Each row was made from one walk, in order. Every step used is in the known rows, and no mark comes twice. Write each row's walk.
In the rows, 128 means zero.
Known rows:
zale, gupe, kegozi, bukuz, bozi: [ 99 122 106 144 157 105 176 135 103 138  87  78 112  92 133 137 148 106
 165 126 128 120 151 135  92 133 122  31 124 113]
dapa, bukuz, gubug: [133 118 143 152 124 128 171 130 150  95 163  79 126  92 172  63 161 122
  95 178 124 158 136 142 150 178 151 124 123  96]
dapa, bukuz: [122 122 136 131 134 130 143 114 123 124 136  97 118  96 139  88 135 140
 100 136 118 158 152 150 149 174 151 116 111 103]
namab, ragur, kegozi, bukuz, dapa: [174  45 163 165 118 130 148 120 127 184 107  75 158 135 159 153  97 133
 122  90 181 152 131 122 128 127 111 125  81 111]
zale, gupe, kegozi, ragur: [ 73  93 134 125 149  73 145 135 129 119 102 110 129 125 149 128 181 112
 153 158 154 151 149 139 137 147 123  60 100  84]
gubug, bukuz, bozi, kipo, zale, gupe, kegozi: [105 148  94 114 137  75 205 170 115 112 100  93 119  40  86  65 149  54
 150 174 133 132 156 138  95 141 148  62 124  67]
gupe, kegozi: [103 132 116 130 140 111 157 147 118 157 123  90 113 107 125  99 120 113
 120 141 114 134 134 141 161 168 144  97 108 110]
gubug, bukuz, bozi, kipo: [123 151 129 173 108 120 182 125 107 123 137  88  93  50  88 104 129  81
 126 148 110 113 143 145 105 142 140 110 130  80]
zafi, dapa, bukuz: [124 111 151 156 139 117 179  93 136 123 129 105 121  85 146  76 123 141
  84 153 142 150 142 151 127 182 137  96 124  78]
namab, ragur: [130 105 147 187  97 126 138 138 157 141 124  79 146 117 145 134 108 127
 134 143 134 112 145 136 157 162 121 150 106 110]
gubug, bukuz: [115 138 125 128 118 119 186 129 123 130 148 114 144 123 128  96 131 146
  95 147 127 120 128 154 150 144 145 121 109  94]
zale, gupe, kegozi: [ 98 141 111 117 144  84 148 165 146 123 103  91 141 109 132 115 151 121
 134 154 140 137 156 129 151 148 139  59 100 102]
zale, gupe, kegozi, ragur, namab: [ 64  99 152 148 180  69 125 153 118 129  71 146 116 149 150 153 178 105
 159 177 167 135 161 138 145 139 125  66 119  69]
gupe, kegozi, bukuz, bozi: [103 116 116 156 152 132 182 115  79 170 103  74  86  94 125 122 118 103
 152 109 105 112 130 148 102 153 124  69 131 127]
virumes, bukuz, kegozi, gupe: [104  82 167 156 160 139 208 149 159 132 134  94 156  93 147 121 101 174
 151 152 154 158 169 116 126 175 114 122 124 100]
bukuz, dapa: [158 117 147 151 153 100 152 126 137 129 131  94 124 106 140 127 134 127
 125 121 157 154 126 130 147 172 110 123  89 101]
kegozi, ragur, namab: [ 92  84 174 177 163 112 131 124 111 144 105 152  96 149 138 161 147 114
 155 157 167 124 146 146 149 154 115 134 137  82]
kipo, bozi: [111 127  88 168 140 141 133 143 122 156 148  98  87 107 113 103 133 116
 124 139 139 126 138 153 172 183 116 119 120 124]
ragur, kegozi: [133 130 151 148 122 131 151 135 141 160 120 105 135 116 101 124 102 136
 108 119 159 138 144 120 166 134 145 128  96 125]
zafi, dapa, bukuz, fibu: [131  95 155 155 150 152 166  84 147 110 133  95 108  49 133  93 114 128
  89 166 133 174 159 157 105 180 128 101 128  71]
gupe, kegozi, ragur, namab: [ 68  91 163 156 172  97 140 137  91 164  89 141  86 148 139 135 151  95
 147 163 142 127 143 150 151 155 128 101 127  81]
gupe, kegozi, ragur: [ 79  88 143 139 135 102 152 118 104 153 124 105 102 126 148 114 155 104
 138 145 128 143 135 151 144 163 131  95 104  92]
zafi, dapa, bukuz, kegozi: [113 116 178 166 149 112 196 111 158 104 116  97 105  64 159  73 135 143
 101 181 139 170 148 126 125 202 136  95 125 102]
gubug, bukuz, kegozi, gupe: [ 89 118 134 146 145 151 215 167 160  95 144  96 141 113 134 105 129 159
 125 164 133 145 148 128 127 165 116 120  98  94]
kipo, zale: [138 117 120 122 141 118 187 155 138 152 126 113 130 106 102  85 113 121
 144 141 166 137 130 133 156 180 124 146 121 120]
zale, gupe, kegozi, bukuz: [108 109 103 102 146 113 165 144 118 155 103  88 139 136 146 124 147 137
 137 143 143 132 152 135 128 131 118  37 109 104]
zafi, dapa, bukuz, bozi, kipo, zale, gupe: [140 113 138 169 147  88 197 118 147  94  98  92 107   6  96  62 135  80
 146 168 166 153 162 132  71 178 126  68 147  58]
namab, ragur, kegozi: [130 100 159 182  95 133 140 139 155 157 107  84 153 115 126 130  94 121
 116 123 154 132 153 120 168 128 148 151  95 120]
gubug, bukuz, kegozi: [107 145 144 133 123 116 201 153 143 111 132 105 124 106 145  96 140 143
 112 177 127 145 141 127 141 162 136 120 106 124]
zale, gupe: [123 138 133 142 136 100 148 153 169 108 116 102 150 118 129 130 145 139
 138 145 155 131 155 123 147 146 121  91 107 105]
bukuz, bozi, kipo: [138 143 142 199 126 127 148 122 133 136 120  73  77  46  77 126 119  74
 157 141 120 118 150 131 114 159 121 115 138  98]
kegozi, bukuz, dapa, zafi: [186  78 127 122 161 139 158 107 103 170 120  80 120 148 180 123 122 148
 141 109 156 173 113 153  79 131  94  93  91 109]
kegozi, bukuz: [136  96 129 140 133 154 166 111 110 177 135  98 123 140 127 132 117 153
 131 121 147 120 128 147 131 141 112 104 123 110]

Write each row's walk:
[ 99  94 128 150 150  73 172 152 119 129  88  97  89  51  96 104 174  42
 201 169 155 150 158 134  91 159 117  66 130  70]  bukuz, bozi, kipo, zale, gupe, kegozi, ragur
[116  70 146 190 113 169 150 157 168 137 118  66 172 126 118 146  80 134
 125 111 159 134 161 117 148 129 124 155  83  97]  namab, ragur, kegozi, gupe
[100  91 148 157 158 164 177 157 165  98 128  73 126  85 146 100 129 157
 129 155 126 176 175 128 131 198 126 115 105 108]  dapa, bukuz, kegozi, gupe
[110 109  90 120 173 107 205 155 108 146  78  86 121  84 118 102 134  97
 181 136 152 129 146 133  90 150 116  48 129 118]  kipo, zale, gupe, kegozi, bukuz, bozi
[163 127 125 108 152 102 172 125 108 120 138  99 145 134 174  84 137 147
 104 134 143 173 110 160  95 130 124 115  71  93]  gubug, bukuz, dapa, zafi
[137 105 161 149 123 100 203 122 144 141 169  95 161  94 169  89 124 146
 120 167 159 142 137 130 147 156 147 123 142  94]  virumes, bukuz, gubug
[ 97  93 185 169 139 112 165 124 157 124 119 111  99 110 154 134 161 129
 161 181 151 158 146 120 137 181 107 123 113 121]  bukuz, kegozi, ragur
[130 148 110 135 127  92 206 154 135  92 113 105 125  47  80  81 152  79
 155 172 152 130 157 138  94 137 130  88 132  74]  gubug, bukuz, bozi, kipo, zale, gupe
[173  75  97  90 164  89 169 163 116 172  96  77 121  89 117  98 150  91
 166 138 179 171 144 120 107 160  98  39 106  71]  bozi, kipo, zale, gupe, kegozi, bukuz, dapa
[115 118 110 147 142 113 157 138 108 151  95  65  89  65 106 137 146  76
 171 144 124 121 158 131  80 130 116  29 136  87]  zale, gupe, kegozi, bukuz, bozi, kipo
[190  75 142 118 164 145 158 112 104 190 113  85 133 148 154 123 105 152
 127  94 174 184 120 136  81 101 120 102  73 120]  ragur, kegozi, bukuz, dapa, zafi
[141 119 119 146 140 102 170 147 135  99 102  86 109   8  89  77 152  74
 163 156 146 159 177 131 102 172 140  90 139  82]  dapa, bukuz, bozi, kipo, zale, gupe
[136  98 101 132 148 133 198 143  83 197 103  71  65  55  77  83 110  56
 176 133 127 124 137 138  93 161 123  83 147 102]  gupe, kegozi, bukuz, bozi, kipo, zale
[113  97 135 165 145 173 162 153 155 145 133  93 143 131  91 133  92 146
 119 105 155 143 156 117 147 135 131 131  93  96]  ragur, kegozi, gupe
[ 87  93 203 185 174 109 147 141 137 136  88 145  85 133 151 157 161 118
 171 191 164 143 150 127 145 171 109 129 136 113]  bukuz, kegozi, ragur, namab
[190  43 148 148 129 146 146 118 114 190 103  65 159 145 184 130  98 139
 133 100 170 173 125 134  87 101 107 124  72 116]  namab, ragur, kegozi, bukuz, dapa, zafi
[ 73  99 192 159 162 100 181 143 117 120 104 160 106 137 165 130 172 122
 137 199 156 144 146 142 134 150 127 123 129  93]  gubug, bukuz, kegozi, ragur, namab
[151 131 127 174 134 124 182 145 132 144 117  87  76  37  57  95 110  62
 178 144 141 122 143 129 111 173 122 130 143  99]  bukuz, bozi, kipo, zale
[118 125 162 140 136 126 161 138 154 116 124  89 113  69 155  88 147 142
 119 167 122 175 162 127 147 196 145 117 111 130]  dapa, bukuz, kegozi
[149 114 129 157 133 124 175 133 113 132 117  83  84  14  79  63 123  67
 153 145 128 156 160 149 107 184 143 124 142  92]  dapa, bukuz, bozi, kipo, zale
[137  90  90  88 138 110 180 169 116 179  99  83 119 101  98  94 136  95
 164 157 166 139 151 128 116 144 121  54 124  79]  bozi, kipo, zale, gupe, kegozi, bukuz
[146  89 151 147 119 156 191 129 136 163 148  86 131 142 142 103 121 132
 117 141 167 140 126 116 136 122 133 117 120 115]  ragur, kegozi, bukuz, gubug
[120 124 100 124 152  85 170 162 122 115  87  72  98   9  95  53 152  51
 160 160 123 166 179 136  99 172 154  61 131  80]  dapa, bukuz, bozi, kipo, zale, gupe, kegozi
[159  84 110 101 176 125 162 124  82 189 107  64 116 144 184  98 130 133
 136 113 132 177 111 153  85 138 106  63  80 107]  gupe, kegozi, bukuz, dapa, zafi
[106 105 153 173 159 162 181 170 181 112 128  77 117 113 123 130 115 148
 150 158 140 150 156 111 135 185  99 127 108 117]  bukuz, kegozi, gupe
[153  73 145 125 146 191 153 116 126 188 128  92 115 104 102 151  97 134
 115 118 155 161 155 137 113 117 119 109 116 115]  ragur, kegozi, bukuz, fibu
[119 139 102 140 150  84 177 175 132 131  85  78  95  30  76  88 139  49
 182 168 141 137 159 118 110 160 130  69 130  91]  bukuz, bozi, kipo, zale, gupe, kegozi
